In the rows, 128 means zero.
Known rows, with every step that occurs:
kilev-zubu: [138 153 116 118 131 140 144 124 127 119 118 123 106 116 128 126 111  96
 132 128 134 143 119 126 128 128 110 137 129 111 118 128 138 126 119 124
 150 126 143 139 118 140 117 118 138 155 123 117 125 112 138 125 126 120
 149 118 133 132]
vitamal-gizoda-kilev: [131 143 144 125 125 145 134 152 114 101 125 122 116 126 135 126 109 147
 164 146 133 155 104 122 121 125 112 130 124 139 117 118 116 121 128 109
  97 147 130 132 132 143 138 107  80 156 145 123 122  70 122 124 126 129
 129 120 141 142]
vitamal-gizoda-kilev-zubu-zimek: [118 156 114 121 128 145 129 138 133 115 123 129 129 125 129 126 118 106
 150 113 140 160  90 128 116 122  96 123 134 106 117 111 134 119 115 119
 122 125 140 139 132 119 116  98  87 169 123 111 118  82 147 118 113 121
 146 108 138 155]
vitamal-gizoda-zipi: [144 145 169 120 103 130 133 130 122 110 113 100 127 107 131 118 106 144
 126 135 134 154  97 148 122 131 109 105 139 125 114 126 108 124 122 106
 122 155 123 131 125 134 135  67 111 133 153 127 124 121 102 126 144  88
 123 118 149 145]
zubu-pezo: [139 146 102 116 132 136 124 130 118  95 118 110 104 132 112 133 103 139
 128 164 147 138 140 121 134 119 104 138 120 119 112 118 119 128 133 109
 118 137 127 140 115 137 133 162 131 164 128 124 138  92 166 131 147 115
 123 120 143 126]
lodo-kilev-zubu-zimek-gizoda-zipi: [147 168 134 115 120 134 180 113 115 109 129 120 121  96  95 119 110 101
 142 106 147 154 121 159 116 122  95  92 126 116 109 121 124 133 110 106
 160 116 124 137 132 111 125  70 129 154 106 123 119 117 107 119 133  60
 156 113 132 163]
kilev-zubu-pezo: [138 149 104 115 132 135 127 122 132 104 118 114 100 124 113 133 111  97
 130 141 141 138 130 126 133 124  94 146 123 101 105 122 136 123 123 115
 135 127 136 143 115 134 119 146 128 177 123 116 132  82 176 131 141 111
 146 116 134 134]
zubu-zimek-lodo-kilev-vofi: [138 169  35 124 154 150  93 126 106 103 122 145 104 131 113 127 105 106
 126 183 156 132 132 142 146 113 120 138 130 125 141 104 112 129 125 130
 157 145 121 121 144 111 172  59 138 185  77 128 123 121 155 133 127  95
 135 135 126 138]
lodo-kilev-vofi-zipi-gizoda-vitamal: [154 170 116 124 132 136 116 119 111  72 128 124 118 111 101 126 118 114
 182 204 158 132 133  92 120 102 134 112 108 125 150 111 107 124 132 119
 219 141 113 142 121 134 146  86 160 202  99 133 131  79 131 132 142  74
 122 137 113 130]
zipi-zubu-pezo: [137 153 108 114 136 142 121 140 127  96 112 110 108 127 100 135 110 142
 133 177 155 138 145 120 131 115 101 114 116  94 104 122 116 126 134 114
 136 146 125 129 116 133 127 187 130 158 120 108 118  73 158 130 145 100
 112 128 132 134]
kilev-vofi: [139 153  81 122 136 137 123 125 113  99 121 123  82 128 126 124 108 156
 112 175 156 133 117 136 132 120 111 136 124 119 148 115 110 125 135 124
 145 147 130 131 127 130 146 119 140 160 140 127 127 123 132 130 138 126
 136 129 128 124]
vitamal-gizoda-zipi-zubu-zimek: [134 162 142 117 110 138 113 130 137 112  98 104 143 111 110 121 113 158
 121 139 148 160  89 144 119 120 100  73 135  89 112 119 113 124 121 118
 141 152 119 123 126 103 125  93 116 124 133 108 112 113  98 118 136  72
 107 119 143 162]
zimek-gizoda-zipi: [157 151 150 120  99 135 181 133 111 100 117 102 109 101 112 114 102 148
 133 127 134 148 108 143 118 127 100  86 117 125 115 125  98 131 124 101
 133 132 122 130 112 118 122  88 133 118 156 132 137 126  87 117 152  92
 137 120 141 139]
lodo-kilev-vofi-zipi-gizoda-lalib: [145 170 150 130 102 122 115 112 102  94 132 125 105 117 105 117 102 102
 169 181 179 140 124 133 126 113 124 112 116 135 121 116 105 122 135 121
 169 134 103 132 130 160 149  70 166 179  87 132 136  82 127 125 156  74
 144 151 119 136]
zubu-zimek: [132 158  88 117 140 141 106 119 118 107 114 124 124 131 120 130  99 141
 124 154 157 148 117 137 130 113 110 124 128 109 129 117 123 133 130 123
 131 126 136 136 119 111 132 145 142 155 111 119 140 135 137 118 127 115
 126 114 143 140]
vofi-kilev-zubu: [138 150 143 119 155 141 143 132 120 110 117 120 104 113 119 120 111 109
 119 108 107 149  87 123 132 116 126 144 113 118 101 129 139 131 123 125
 148 124 143 130 121 140 117  95 135 147 116 123 123 101 123 124 133 124
 134 120 135 128]
gizoda-kilev-zubu: [136 150 130 123 141 146 151 137 125 107 126 129 109 124 131 126 113 103
 158 116 134 143 118 117 116 123 106 133 117 123 114 119 133 122 119 123
 129 122 140 142 127 139 128 116 107 164 122 123 124  84 137 117 124 128
 150 121 127 137]
vofi-zipi-zubu-zimek-gizoda: [133 169 106 121 105 148 143 125 113 106 108 120 133 108  66 124 107 151
 162 156 150 148  97 143 123 105 105  74 106  89 115 129 110 131 134 123
 171 126 120 127  93 105  97 133 144 137 125 101 118 103 128 112 143  76
 136 119 127 142]
gizoda-kilev-vofi-zipi: [135 154 113 133 136 144 113 127 101  87 124 120 106 125 102 123 111 155
 161 172 161 124 114 120 119 107 115 132 110 137 148 119 109 118 138 121
 153 139 120 140 121 137 153  86 117 172 132 129 131  93 134 118 150 106
 140 130 122 125]
kilev-zubu-zimek: [129 164  85 115 135 140 129 114 132 119 114 127 116 124 122 128 109 103
 124 130 145 148 107 143 129 119 102 128 132  93 119 120 140 129 120 128
 152 113 144 136 118 106 115 123 142 157 107 111 128 126 146 118 119 119
 149 113 135 144]
lodo-kilev-zubu: [137 160 138 117 144 138 151 121 118 115 134 133 112 113 117 129 112  83
 148 137 132 143 151 143 128 125 122 144 130 132 116 128 139 128 119 124
 153 132 137 138 142 157 146 116 130 174  95 122 110  98 141 131 123  97
 151 119 126 138]
vitamal-gizoda: [131 146 132 118 110 137 129 135 117 113 120 119 118 119 131 125 107 138
 132 158 130 158  99 141 131 129 124 129 136 120 119 123 116 126 128 112
 113 150 134 131 125 143 126  96 112 145 147 118 121 104 136 129 130 127
 127 116 146 137]
kilev-zubu-zimek-gizoda-zipi-vofi: [138 158 114 123 126 133 217 111 130 118 108 104 115  92 111 115 109 100
 105  94 164 150 115 148 115 115  91  92 127  90 108 118 108 128 112 107
 147 108 119 127 108 105 116  57 170 147 118 121 143 146 122 117 139  72
 153 116 130 156]
fali-lalib: [148 156  90 127 136 140  86 124 106 115 113 120 104 127 128 128 108 140
 113 138 135 148 132 126 130 112 108 136 115 130 125 115 110 131 129 111
 127 121 134 135 113 134 118 174 149 150 129 140 121 112 125 121 144 141
 130 117 144 123]
vofi-kilev-zubu-zimek-gizoda-lalib: [140 159 113 127 125 132 169 124 117 115 112 126 103 116 116 111 106  81
 129 104 125 164  59 154 124 117  96 109 102 100  78 113 121 139 114 112
 123 101 124 127 121 101  92 102 151 133  94 121 132 100 127 105 131 117
 154 128 138 144]
lodo-kilev-zubu-zimek: [129 169 106 115 151 140 131 112 120 115 133 136 127 123 106 129 110  91
 135 136 149 147 141 147 130 118 112 134 136 119 118 120 145 131 117 126
 158 124 137 139 138 128 138 120 132 182  78 117 118 113 147 125 117  92
 149 112 131 150]
kilev-zubu-zimek-lodo: [134 159  60 120 130 153  94 129 129 128 105 140 119 124 125 128 107  60
 130 128 127 143  92 130 141 120 110 126 130  93 114 114 138 128 113 131
 156 113 142 129 115 101 123  58 148 159  93 117 136 128 169 120 118 114
 157 119 134 139]
lodo-kilev-vofi-zipi-zubu: [134 167 133 123 138 140 123 116 103  97 128 123 113 113  73 126 116 144
 152 198 164 125 144 140 129 106 131 125 121 128 135 131 116 123 140 131
 189 158 112 131 137 154 157 100 138 176 102 117  99  84 137 134 148  64
 126 138 113 135]
zimek-zubu: [127 150 123 118 129 149 123 122 123 116 119 119  91 116 109 120 107 121
 149 149 133 136 136 141 143 122 111 125 119 126 126 136 111 129 120 120
 142 131 134 129 115 130 118 110 153 132 120 118 127 150 123 126 135 123
 152 119 135 135]
vitamal-gizoda-zipi-vofi-kilev-zubu: [137 139 195 126 145 129 199 125 129 118 109  97 115  96 127 108 115 106
  84  86 122 155  83 136 123 115 121 129 131 116  88 130 117 122 109 107
 132 134 117 119 128 155 131   4 138 141 124 126 120 116 113 131 151  84
 125 126 141 145]
kilev-vofi-zipi-zubu: [134 164 111 124 126 144 111 122 115  99 112 118 108 116  87 124 115 154
 139 185 164 125 110 135 126 109 118 112 116 100 136 131 114 120 142 134
 189 151 118 125 115 133 135 108 150 157 128 112 108 105 135 126 151  87
 127 136 119 126]
zubu-zimek-lodo-kilev-vofi-zipi: [136 169  61 127 138 150  67 113  94 104 122 142 119 122  81 125 103  98
 146 190 157 126 120 148 144 102 128 137 127 131 142 113 118 126 129 130
 182 138 112 128 127 121 167  26 151 191  75 125 130 125 168 131 142  69
 142 132 125 134]
zimek-gizoda-kilev: [142 147 123 125 122 148 182 154 105  91 126 122  99 121 120 123 106 157
 171 142 134 150 116 126 116 121 100 109 101 139 121 116 102 129 130 102
 111 129 126 134 115 128 125 130 104 145 146 129 132  77 113 118 132 129
 141 119 130 135]

Rows:
[145 143 179 126 162 131 201 116 126 111 107  97 119  97 123 109 111 101
  85  89 131 141 106 126 122 107 122 129 121 120  94 127 123 124 115 112
 148 120 119 121 123 151 137  45 163 146 113 133 133 135 113 126 152  82
 125 127 134 139]	gizoda-zipi-vofi-kilev-zubu
[142 152 165 119 107 137 135 138 131 113 104  99 133 107 119 120 114 147
 129 144 139 156 101 141 116 128 107  86 129 103 108 129 107 122 124 111
 141 160 119 120 131 131 130  89 106 123 151 115 101  98  95 125 146  77
 111 126 137 149]	vitamal-gizoda-zipi-zubu
[135 158 102 117 137 142 172 137 120 110 114 126 103 110 102 116 108 123
 121 100 119 161  69 141 126 114 108 114 105 100 102 117 128 137 122 117
 150 110 139 127 112 107  89 102 134 137 118 116 126 107 115 115 126 122
 143 117 133 142]	vofi-kilev-zubu-zimek-gizoda
[138 156 106 126 125 136 108 109 103  99 119 116 106 119  97 123 106 147
 135 174 156 125 106 138 130 110 123 131 118 120 144 126 114 122 141 128
 164 140 122 136 114 137 140  79 147 165 127 123 130 122 143 125 154  97
 138 127 126 119]	kilev-vofi-zipi
[133 161  78 115 115 141 170 125 126 116 117 131 106 110 109 123 111 107
 132 117 137 156  97 146 120 126  97 106 121  89 117 117 125 133 120 116
 150 111 140 137 108 100  97 112 142 150 131 112 130 118 137 114 123 114
 162 112 129 147]	kilev-zubu-zimek-gizoda
[143 162 126 130  90 125 107 120 112  99 117 120 100 117 116 116 100 113
 158 173 171 140  96 127 125 116 113 101 115 110 120 115 100 120 136 122
 165 129 111 132 104 136 125  62 170 158 108 129 151  91 134 116 156  91
 144 148 123 131]	kilev-vofi-zipi-gizoda-lalib
[140 152 105 131 117 144 159 138  96  83 127 121  91 116  90 118 107 163
 176 164 153 134  99 128 113 112 106 112  97 134 145 116  98 122 139 111
 149 135 117 138 108 128 130  78 114 161 145 129 130  82 123 116 147 104
 150 128 120 128]	zimek-gizoda-kilev-vofi-zipi
[133 156  89 123 125 138 103 118 120  86 112 107 103 122  70 130 113 156
 142 195 171 122 127 125 131 105 105 124 109  92 125 123 108 117 143 124
 173 151 112 135 109 134 135 125 139 176 126 111 116  70 168 132 165  76
 126 134 122 125]	kilev-vofi-zipi-zubu-pezo
[134 155  84 122 157 154 108 137 124 120 104 138 118 122 116 120 106  77
 116 103 104 149  60 123 141 111 123 137 117 100  99 113 138 132 115 132
 161 114 138 121 116 106 112  43 143 152  88 120 129 119 149 121 121 125
 135 125 138 134]	vofi-kilev-zubu-zimek-lodo
[128 165  80 120 124 155 110 161 137 108 107 142 119 126 132 127 102  65
 174 110 127 155  88  89 125 120 102  95 119  93 111  98 130 120 113 125
 164 108 140 129 106 101 112  58 122 167  98 117 151  72 136 113 121 123
 143 129 122 151]	zipi-gizoda-kilev-zubu-zimek-lodo
[140 162 101 121 151 136 136 119 102  94 135 126  93 123 115 128 110 143
 126 186 164 131 154 143 134 119 126 147 126 143 146 116 112 127 131 123
 146 155 124 134 152 151 175 115 130 176 111 131 115 106 135 136 131 103
 134 131 125 133]	lodo-kilev-vofi
[150 171  80 119 139 144 169 115 122  99 130 136 120 112 110 130 129  83
 169 151 135 152 134 129 117 114 104 110 114 102 125 106 130 137 110 110
 172 114 130 146 131  90 111 131 133 186  87 122 114  90 149 123 104  93
 153 113 126 152]	lodo-kilev-zubu-zimek-gizoda-vitamal
[127 177  93 123 144 144  92 109 109  97 123 127 124 118  66 128 118 148
 147 193 179 129 139 151 129  96 121 116 121 110 142 124 119 125 137 136
 196 148 113 130 136 129 154 110 146 180  84 109 103 103 141 128 142  59
 125 131 117 143]	lodo-kilev-vofi-zipi-zubu-zimek
[135 160 117 121 109 150 100 141 135 121  91 116 141 111 115 121 110 117
 127 141 130 156  68 142 130 123 105  79 133  85 102 115 107 123 113 121
 147 152 118 112 121  94 133  27 113 131 121 113 110 113 123 122 132  77
 117 129 142 156]	vitamal-gizoda-zipi-zubu-zimek-lodo
[134 159 111 121 101 134 110 130 115  91 117 119 100 112 102 120 100 151
 149 168 157 137  99 115 128 115 119 105 120 114 142 121 105 119 141 124
 195 138 123 134 100 140 123  69 164 164 136 122 146 100 120 122 155  98
 136 133 119 128]	kilev-vofi-zipi-gizoda
[142 152 124 123 123 147 193 151 119 104 126 128  97 114 118 122 112 113
 170 113 125 150 107 120 113 127  95 117 103 121 115 117 119 125 119 109
 129 118 136 141 117 126 108 115  99 156 141 121 126  69 125 115 125 123
 164 118 123 140]	zimek-gizoda-kilev-zubu
[139 168 120 129  90 142 136 115 114 112 108 121 127 114  81 121 103 105
 171 158 164 154  92 155 121 110  95  75 102  92 100 127 107 132 132 116
 142 115 106 127 101  98 102 124 160 134  99 110 121  89 137 104 144  78
 149 131 131 144]	vofi-zipi-zubu-zimek-gizoda-lalib
[133 160 125 129 136 152 121 136 113  86 117 119 114 121  91 123 117 162
 167 171 161 127 118 119 113 107 113 113 106 116 139 122 111 115 140 132
 170 146 117 131 125 132 144 118 117 166 127 116 111  68 129 119 148  92
 125 138 111 130]	gizoda-kilev-vofi-zipi-zubu
[153 166  95 123 116 137 107 128 121  77 108 116 117 114 117 126 118 137
 168 194 147 133 100  86 119 105 121 101 108 102 154 112 106 122 135 119
 211 135 118 144 100 112 121  79 167 184 119 130 144  98 134 125 136  98
 121 136 120 122]	kilev-vofi-zipi-gizoda-vitamal
[127 152 105 124 156 139 213 129 123 114 114 121 101 104 102 115 108 108
  98 101 138 157  97 132 129 102 112 124 111  97  95 117 116 135 118 109
 139 102 125 119 114 117 102  81 162 157 110 118 132 119 135 120 128 112
 142 121 131 142]	zipi-vofi-kilev-zubu-zimek-gizoda
[136 159 155 120 124 148 114 122 114 112 109 116 130 112  82 129 109 139
 158 166 146 136 123 128 126 109 126 104 112 106 116 140 122 124 138 129
 166 136 123 130 101 143 124 113 144 144 119 110 116  99 132 121 145  83
 122 127 129 130]	vofi-zipi-zubu
[139 151  93 128 149 145 132 139 110  86 125 124  92 134 132 125 110 168
 143 167 163 131 125 121 122 118 105 139 117 136 145 107 106 120 133 120
 130 145 130 137 142 131 159 125 106 165 137 133 130  91 123 121 139 128
 132 131 124 127]	gizoda-kilev-vofi
[138 141 171 125 121 128 177 124 123 116 107  94 124 103 133 117 107 134
 107 133 154 150 127 139 122 122 114 114 145 123 112 124  97 121 121 100
 108 146 111 121 129 147 146  42 139 144 142 127 132 128 120 132 146  79
 121 123 145 148]	vitamal-gizoda-zipi-vofi
[128 157  97 122 147 148 137 128 132 105 122 127 124 129 127 129 112 102
 148 114 147 147 116 122 116 115  95 123 120 110 122 110 138 124 118 126
 137 116 142 140 125 106 122 134 112 169 104 117 130  99 136 110 117 121
 144 113 134 150]	gizoda-kilev-zubu-zimek
[136 174  92 121 148 161  95 140 118 114 114 142 132 125  98 133 108  90
 148 174 143 145 137 131 142 112 124 106 124 110 117 118 124 132 120 131
 160 141 121 115 137 118 155 115 134 159  75 113 111  90 147 132 120  80
 119 134 128 147]	zipi-zubu-zimek-lodo-kilev
[138 165  81 121 149 150  91 130 104 112 122 143 125 127 109 131 100  83
 142 161 138 142 139 138 145 115 126 129 131 131 120 112 124 133 121 125
 140 133 123 124 134 120 161  80 139 174  72 128 130 120 152 130 122 100
 130 124 137 141]	zubu-zimek-lodo-kilev
[146 141 180 129 165 133 185 123 113 102 107  91 120 103 121 109 100 143
  85 114 141 144 124 125 124 101 127 122 117 136 101 126 104 131 127 105
 127 129 112 116 127 146 155  67 160 134 120 138 141 135  99 126 160  84
 103 131 141 134]	gizoda-zipi-vofi-kilev
[140 162 118 125 138 136 111 107  94  93 137 125 108 117  83 123 109 139
 147 189 163 125 141 143 131 110 130 142 124 148 142 128 117 125 137 124
 169 148 117 138 134 153 166  78 139 182 100 129 118 106 137 134 152  79
 137 129 123 128]	lodo-kilev-vofi-zipi
[132 175 112 123 137 159  84 123 108 113 115 139 150 117  71 131 108  84
 172 178 141 137 128 140 141 101 136 106 119 114 113 128 129 128 127 135
 183 133 114 121 118 124 148  81 144 166  63 111 111  97 152 125 133  56
 126 132 126 145]	vofi-zipi-zubu-zimek-lodo-kilev
[134 155 164 124 106 144 125 149 112  88 121 118 127 115 105 125  97 137
 197 142 142 146 114  90 111 109 122  98 107 133 121 120 114 120 135 116
 159 125 124 140  97 150 118 107 130 156 123 124 153  63 112 112 146 103
 126 126 125 136]	vofi-zipi-gizoda-kilev
[153 158 153 118 101 140 184 141 124 102 107 102 112  99 103 117 112 160
 142 139 140 152 115 140 112 125  97  67 112 104 105 125  94 128 126 108
 153 141 117 121 116 115 117 117 133 114 151 120 113 106  84 117 148  76
 124 129 128 146]	zimek-gizoda-zipi-zubu
[130 167  86 124 126 160  73 129 118 119  97 131 144 120  81 127 101  98
 158 166 137 136  94 123 138 103 120  98 114  88 111 128 121 126 131 137
 177 127 121 120 100 103 123  83 150 150  93 107 124 111 156 118 140  79
 128 129 129 137]	vofi-zipi-zubu-zimek-lodo
[131 149 123 131 119 141 116 133 102  93 124 119 113 121 105 120 112 155
 163 169 151 137  84 132 118 116 115 135 120 137 141 118 104 114 135 118
 135 156 118 136 125 145 142  55  90 170 144 124 117  80 141 125 147 109
 137 127 131 132]	vitamal-gizoda-kilev-vofi-zipi
[125 154 136 130 117 148 118 145 115  96 117 117 117 119  95 123 123 168
 174 173 150 139  92 128 114 112 115 113 113 114 132 124 104 111 136 125
 154 163 115 128 126 140 137  72  91 167 147 109  96  52 130 122 144  98
 126 135 121 139]	vitamal-gizoda-kilev-vofi-zipi-zubu
[131 158  73 126 143 160 112 141 128 114 111 141 118 131 127 127 107  65
 157 116 127 144  95 115 130 117 103 128 120 108 114 106 134 123 113 128
 141 112 139 131 122 100 127  72 114 171  91 121 138  96 157 115 115 122
 150 122 129 144]	gizoda-kilev-zubu-zimek-lodo
[138 159 151 117  97 134 110 135 114 101 113 118 125 108 101 125  94 130
 167 148 140 148 105 111 123 116 126  94 117 116 120 129 113 124 140 119
 176 125 126 136  87 149 112  93 155 149 131 120 147  97 119 121 150  92
 126 127 131 129]	vofi-zipi-gizoda
[139 143 123 117 154 135 142 133 125  96 116 111  96 121 104 125 109 111
 115 122 115 141 101 117 136 113 108 151 113 105  86 122 142 128 126 114
 141 124 135 136 117 141 111 128 128 167 114 122 131  82 158 130 148 118
 126 121 139 127]	vofi-kilev-zubu-pezo
[148 156 120 120 107 136 160 125 116 101 108 103 122 106 105 116 100 158
 128 122 148 155  95 150 117 118  91  81 118 108 117 114 102 133 124 106
 134 123 122 131 110  89 119 105 138 125 137 126 143 138  90 109 143  86
 136 113 141 149]	zubu-zimek-gizoda-zipi
[146 155 138 119 127 136 184 125 122 102 110 107 113  97 102 109 108 123
 113  83 120 159  65 148 118 115  96  91 108 103  97 116 122 135 115 110
 159 110 132 129 114  95  97  65 135 126 124 124 130 124  90 113 142  84
 137 116 140 149]	vofi-kilev-zubu-zimek-gizoda-zipi
[150 159 112 122 145 151 113 138 101 111 126 141 113 124 117 129 102  80
 153 173 125 136 149 130 144 123 138 136 123 147 117 121 123 132 122 120
 138 140 124 124 135 149 166  74 130 167  89 133 126 105 145 136 132  98
 130 130 131 131]	zimek-lodo-kilev
[144 148 139 126 151 135 206 127 111  99 105  98 119  98  99 107  98 150
  88 103 148 156  98 141 120  98 109  95 110 117  93 117  93 136 122  98
 128 115 108 116 118 111 129  73 163 129 120 131 144 142  96 117 150  78
 116 124 143 145]	zubu-zimek-gizoda-zipi-vofi-kilev
[133 163 121 122 138 137 107 116 110  82 128 114 106 119  56 133 115 138
 152 211 176 120 163 134 130 103 115 129 117 117 129 124 115 120 142 121
 179 160 106 135 129 153 161 125 131 195  99 114 105  59 169 140 165  53
 120 135 116 135]	lodo-kilev-vofi-zipi-zubu-pezo
[140 167 107 128 138 154  98 130 102 107 118 137 114 115  77 126 114 102
 158 201 145 121 131 132 139 111 137 123 117 124 135 128 113 121 134 134
 197 154 109 118 132 141 163  49 142 178  87 119 101  89 153 138 148  63
 132 148 110 129]	zimek-lodo-kilev-vofi-zipi-zubu
